Each row was made from one walk, in order. Every step used is in the known rows, and no mark comes twice. Write each row's walk.
In the rows, zero is written as 128.
Known rows
leni talos midide: [122 137 149 133 121 137 105 135 114 182 139 111 142 122 137 128 117 126 138 150 123 120 89 135 124 142 106 152 103 115 77 139 133 114]
nide gadava muba: [126 110 114 121 121 123 123 131 146 128 134 130 136 140 101 136 120 126 119 145 127 145 116 123 155 109 106 148 112 127 142 135 126 123]
midide talos leni gadava malibul gini: [120 157 171 137 129 128 149 132 112 129 165 103 152 145 95 102 127 125 140 126 145 95 201 132 112 159 100 113 149 113 100 120 126 156]
resigo nide gadava malibul: [132 80 136 120 124 111 157 125 122 126 137 137 134 115 134 131 137 116 131 141 114 135 170 118 135 107 131 77 123 135 212 126 135 122]
gini malibul gadava muba pirep: [120 141 98 104 139 122 93 118 141 124 129 124 120 151 131 101 128 125 104 109 115 146 129 119 144 135 75 196 72 112 87 128 105 130]
gini malibul gadava leni: [126 151 125 129 132 120 122 127 123 89 121 132 130 115 112 119 145 119 106 105 117 122 136 118 137 144 118 121 136 120 126 108 95 133]
devetav gadava midide talos: [123 162 137 120 127 155 132 133 124 94 109 128 136 130 113 136 124 136 161 139 129 115 112 127 145 149 84 95 159 131 95 126 140 116]
bosa nide gadava: [133 86 120 112 127 113 123 124 126 141 129 143 127 116 118 122 133 128 126 139 117 140 103 128 148 89 141 128 145 129 143 130 140 116]
bosa nide: [137 106 121 111 130 125 126 129 122 155 122 132 117 123 149 112 127 130 120 122 118 138 102 130 140 100 151 152 135 131 109 139 141 125]
gini malibul gadava leni talos midide: [117 173 146 132 123 119 93 129 110 134 138 114 149 109 101 125 139 120 130 136 118 110 109 130 124 166 92 130 117 103 79 114 94 129]
pirep muba gadava devetav: [132 160 119 124 142 139 111 128 147 129 113 125 111 158 155 160 115 139 138 124 141 145 131 136 124 130 156 122 115 127 134 129 126 142]
gini malibul gadava: [120 128 128 121 137 120 112 122 123 107 130 131 125 120 130 107 142 115 100 110 117 129 121 115 131 133 105 141 107 119 119 108 99 121]
malibul gadava leni talos: [121 148 136 136 130 138 125 135 111 123 136 126 146 116 136 123 132 127 125 142 119 109 132 126 120 150 114 136 130 120 123 126 108 131]
pirep muba gadava leni: [136 163 113 139 136 126 115 134 144 123 105 123 112 154 125 160 122 137 140 120 142 127 161 134 121 127 148 97 143 127 137 139 119 135]
gadava malibul: [130 117 124 115 128 133 146 136 128 136 130 122 139 130 156 119 127 124 126 117 120 130 149 121 129 126 147 106 121 130 175 132 136 137]
gadava leni: [136 138 125 140 125 138 144 137 128 118 114 129 129 124 130 135 127 131 118 117 123 123 133 127 143 128 146 123 147 132 131 131 129 131]
resigo nide: [135 100 142 134 127 131 151 126 118 139 121 133 112 123 152 120 130 121 111 128 116 133 138 124 135 114 129 136 113 139 129 136 132 116]
devetav gadava: [121 149 125 127 135 143 137 134 128 97 120 127 123 121 140 125 126 128 127 130 115 134 116 123 127 132 117 115 129 132 137 122 134 115]
malibul gadava midide talos: [123 132 139 116 129 144 119 132 118 112 125 134 141 143 129 126 128 133 138 131 132 105 132 123 143 144 88 138 138 123 76 129 123 121]
midide talos: [126 118 139 133 129 144 128 134 121 151 119 134 134 132 113 125 125 129 127 124 133 106 116 127 132 113 109 141 133 132 116 133 131 119]
muba gadava midide: [133 141 127 118 125 134 120 125 136 129 107 126 118 135 157 145 116 133 148 134 133 135 116 129 140 143 121 101 141 130 91 133 128 132]
pirep muba gadava nide: [135 145 102 129 133 108 109 124 151 159 123 123 113 148 142 147 123 133 133 126 145 161 121 136 104 114 158 132 108 128 131 145 130 139]
resigo geza: [125 106 122 137 121 158 155 133 124 129 118 128 120 128 125 130 124 128 116 113 121 128 116 126 122 111 143 145 110 138 97 122 121 112]
muba gadava devetav: [130 149 130 121 135 140 124 126 135 131 113 134 120 125 162 150 116 135 132 131 128 139 99 133 126 135 152 121 123 132 131 119 124 152]
malibul gadava nide resigo: [121 113 109 128 133 112 112 121 134 107 141 146 121 122 147 109 139 128 85 120 133 146 113 129 105 135 169 194 109 134 115 133 131 133]
pirep muba gadava midide talos: [132 152 127 123 131 138 102 128 140 139 103 123 118 169 116 157 117 139 170 132 157 117 145 135 135 134 100 98 142 125 88 144 129 124]
nide bosa: [135 115 119 139 130 122 127 131 132 132 128 134 125 137 164 124 128 128 110 115 132 133 109 123 124 115 153 150 126 132 181 122 138 130]
geza resigo nide: [134 89 134 158 129 141 165 127 122 137 118 139 112 124 167 117 137 122 118 114 122 127 144 121 112 117 149 127 108 144 157 125 134 102]
resigo nide gadava midide talos leni: [127 111 169 130 111 122 137 124 110 131 137 129 133 123 79 143 144 127 149 144 132 109 133 131 157 129 75 111 161 133 100 136 137 121]
midide talos leni gadava: [121 158 167 144 121 127 133 138 107 147 152 113 136 133 99 112 130 131 126 132 133 95 135 130 122 145 99 142 143 123 80 135 134 146]
pirep muba gadava malibul: [130 139 111 116 139 120 120 132 143 140 122 116 121 159 153 145 121 129 148 121 140 133 180 128 106 122 149 83 117 124 181 139 126 141]
rizu gadava muba: [129 123 113 113 135 125 123 131 141 128 133 119 126 131 133 130 109 128 123 126 129 119 126 125 131 126 116 142 104 127 170 135 122 134]
gini malibul: [128 125 130 126 129 127 123 121 130 131 117 124 120 118 120 114 137 116 109 109 122 136 105 119 146 125 114 127 119 126 126 116 113 120]
muba gadava midide talos: [130 141 139 120 124 138 114 126 128 142 103 131 127 138 123 146 117 135 162 138 145 111 114 133 136 138 98 99 153 130 84 134 127 134]

Write each row's walk
[125 81 113 121 125 143 136 124 123 120 112 143 101 120 120 111 132 134 105 109 129 130 106 137 118 103 185 170 133 143 72 132 134 113] -> bosa nide resigo geza
[121 142 108 131 131 123 125 122 140 89 126 140 115 109 130 118 134 131 108 127 130 158 96 132 109 138 163 148 130 141 130 129 148 128] -> devetav gadava nide resigo
[127 128 137 145 119 132 129 129 123 132 130 130 150 105 94 141 130 126 140 157 123 118 119 128 143 129 112 94 149 126 164 124 123 120] -> nide gadava leni talos
[130 127 161 144 111 116 125 128 109 151 137 125 144 103 94 150 130 123 148 171 118 116 125 136 137 133 103 102 130 122 122 132 126 113] -> resigo nide gadava leni talos midide
[122 162 95 110 137 145 119 131 146 114 119 122 118 149 139 120 111 138 129 129 113 151 124 127 140 131 88 168 94 125 103 140 141 123] -> devetav gadava muba pirep
[132 155 104 134 130 109 131 129 139 111 136 134 131 114 157 129 135 131 121 126 128 165 80 128 103 126 161 138 124 135 198 115 146 144] -> devetav gadava nide bosa
[119 93 119 141 124 158 141 128 129 102 114 139 105 129 116 122 128 130 99 108 132 125 122 131 115 121 166 164 119 143 90 126 127 108] -> nide resigo geza
[132 98 108 101 122 109 117 128 140 146 133 133 131 131 103 125 123 129 126 148 123 152 100 130 158 91 127 156 126 127 123 141 133 129] -> bosa nide gadava muba
[136 163 132 147 116 88 134 130 126 147 170 114 136 125 147 111 137 131 108 124 135 152 108 131 102 145 166 164 126 126 147 129 149 174] -> talos leni gadava nide bosa
[133 86 115 98 126 107 135 128 127 141 137 136 141 115 128 121 136 125 140 137 114 139 134 125 140 94 156 91 145 127 192 128 143 133] -> bosa nide gadava malibul
[124 91 103 135 128 131 136 116 137 108 130 141 112 100 119 131 127 131 109 108 137 127 109 135 90 122 185 152 112 145 156 122 131 126] -> rizu gadava nide resigo geza
[142 101 135 142 129 115 142 125 121 133 128 137 113 129 169 121 133 122 106 122 127 137 130 123 121 110 148 144 115 140 186 125 135 127] -> resigo nide bosa
[134 121 126 116 133 137 129 125 132 109 121 123 126 123 155 138 116 131 144 121 127 114 132 123 146 145 120 95 141 128 158 128 137 120] -> rizu gadava midide
[121 140 141 114 128 132 107 121 120 108 120 131 138 132 103 118 141 123 133 118 132 110 120 120 150 151 72 120 137 118 77 113 106 122] -> gini malibul gadava midide talos
[125 98 131 125 134 128 144 121 137 108 142 129 149 135 113 126 128 118 135 132 134 131 186 122 136 119 123 89 138 121 178 111 123 118] -> nide gadava malibul gini
[122 168 137 127 123 128 112 134 125 163 150 107 131 163 97 105 115 140 129 131 131 114 144 135 135 145 70 198 109 115 47 155 142 154] -> midide talos leni gadava muba pirep
[124 120 92 140 128 127 116 119 152 125 115 134 95 146 113 147 128 136 118 113 156 155 126 143 81 117 191 157 104 141 93 138 124 129] -> pirep muba gadava nide resigo geza
[133 136 113 126 126 110 120 122 139 162 124 133 122 116 151 137 123 128 127 130 133 156 89 134 106 118 155 135 115 134 128 134 129 149] -> muba gadava nide
[140 108 117 121 123 112 130 129 128 123 120 143 131 109 101 136 135 132 134 136 117 132 116 130 154 99 155 107 171 130 153 128 136 128] -> bosa nide gadava leni
[119 194 144 137 122 141 117 141 114 121 129 112 147 108 111 142 120 132 158 156 116 114 100 138 119 164 105 102 138 116 99 125 130 123] -> devetav gadava leni talos midide
[125 157 154 140 122 121 138 136 114 134 154 108 127 131 132 110 129 128 113 127 120 122 141 126 126 152 122 144 130 123 88 134 137 145] -> talos leni gadava
[131 70 132 158 126 129 158 121 127 125 127 150 121 117 139 128 143 120 126 131 120 127 148 117 120 105 139 103 115 143 191 117 135 94] -> geza resigo nide gadava
[129 110 130 118 148 131 144 121 133 106 142 118 138 126 146 121 117 121 139 111 135 107 195 124 113 136 132 83 130 120 211 109 118 129] -> rizu gadava malibul gini
[116 148 153 120 124 137 117 136 109 117 143 122 141 138 111 127 140 133 134 122 134 97 126 129 136 158 83 158 152 120 55 135 122 137] -> malibul gadava midide talos leni
[127 162 147 142 116 136 114 139 114 162 130 112 148 116 119 138 120 130 143 146 124 113 104 139 131 151 120 131 129 115 88 137 128 127] -> gadava leni talos midide
[134 152 123 135 129 126 128 132 132 125 106 132 119 122 133 150 122 133 134 125 129 121 129 132 121 131 144 99 152 132 132 129 116 144] -> muba gadava leni
[129 70 138 152 135 130 175 116 132 106 139 139 138 127 135 119 141 115 139 126 132 127 213 120 110 118 140 75 124 133 210 102 125 103] -> geza resigo nide gadava malibul gini
[132 86 124 106 135 115 140 119 131 124 142 132 143 127 116 115 131 122 142 133 130 138 168 129 141 102 143 96 151 120 165 116 129 125] -> bosa nide gadava malibul gini
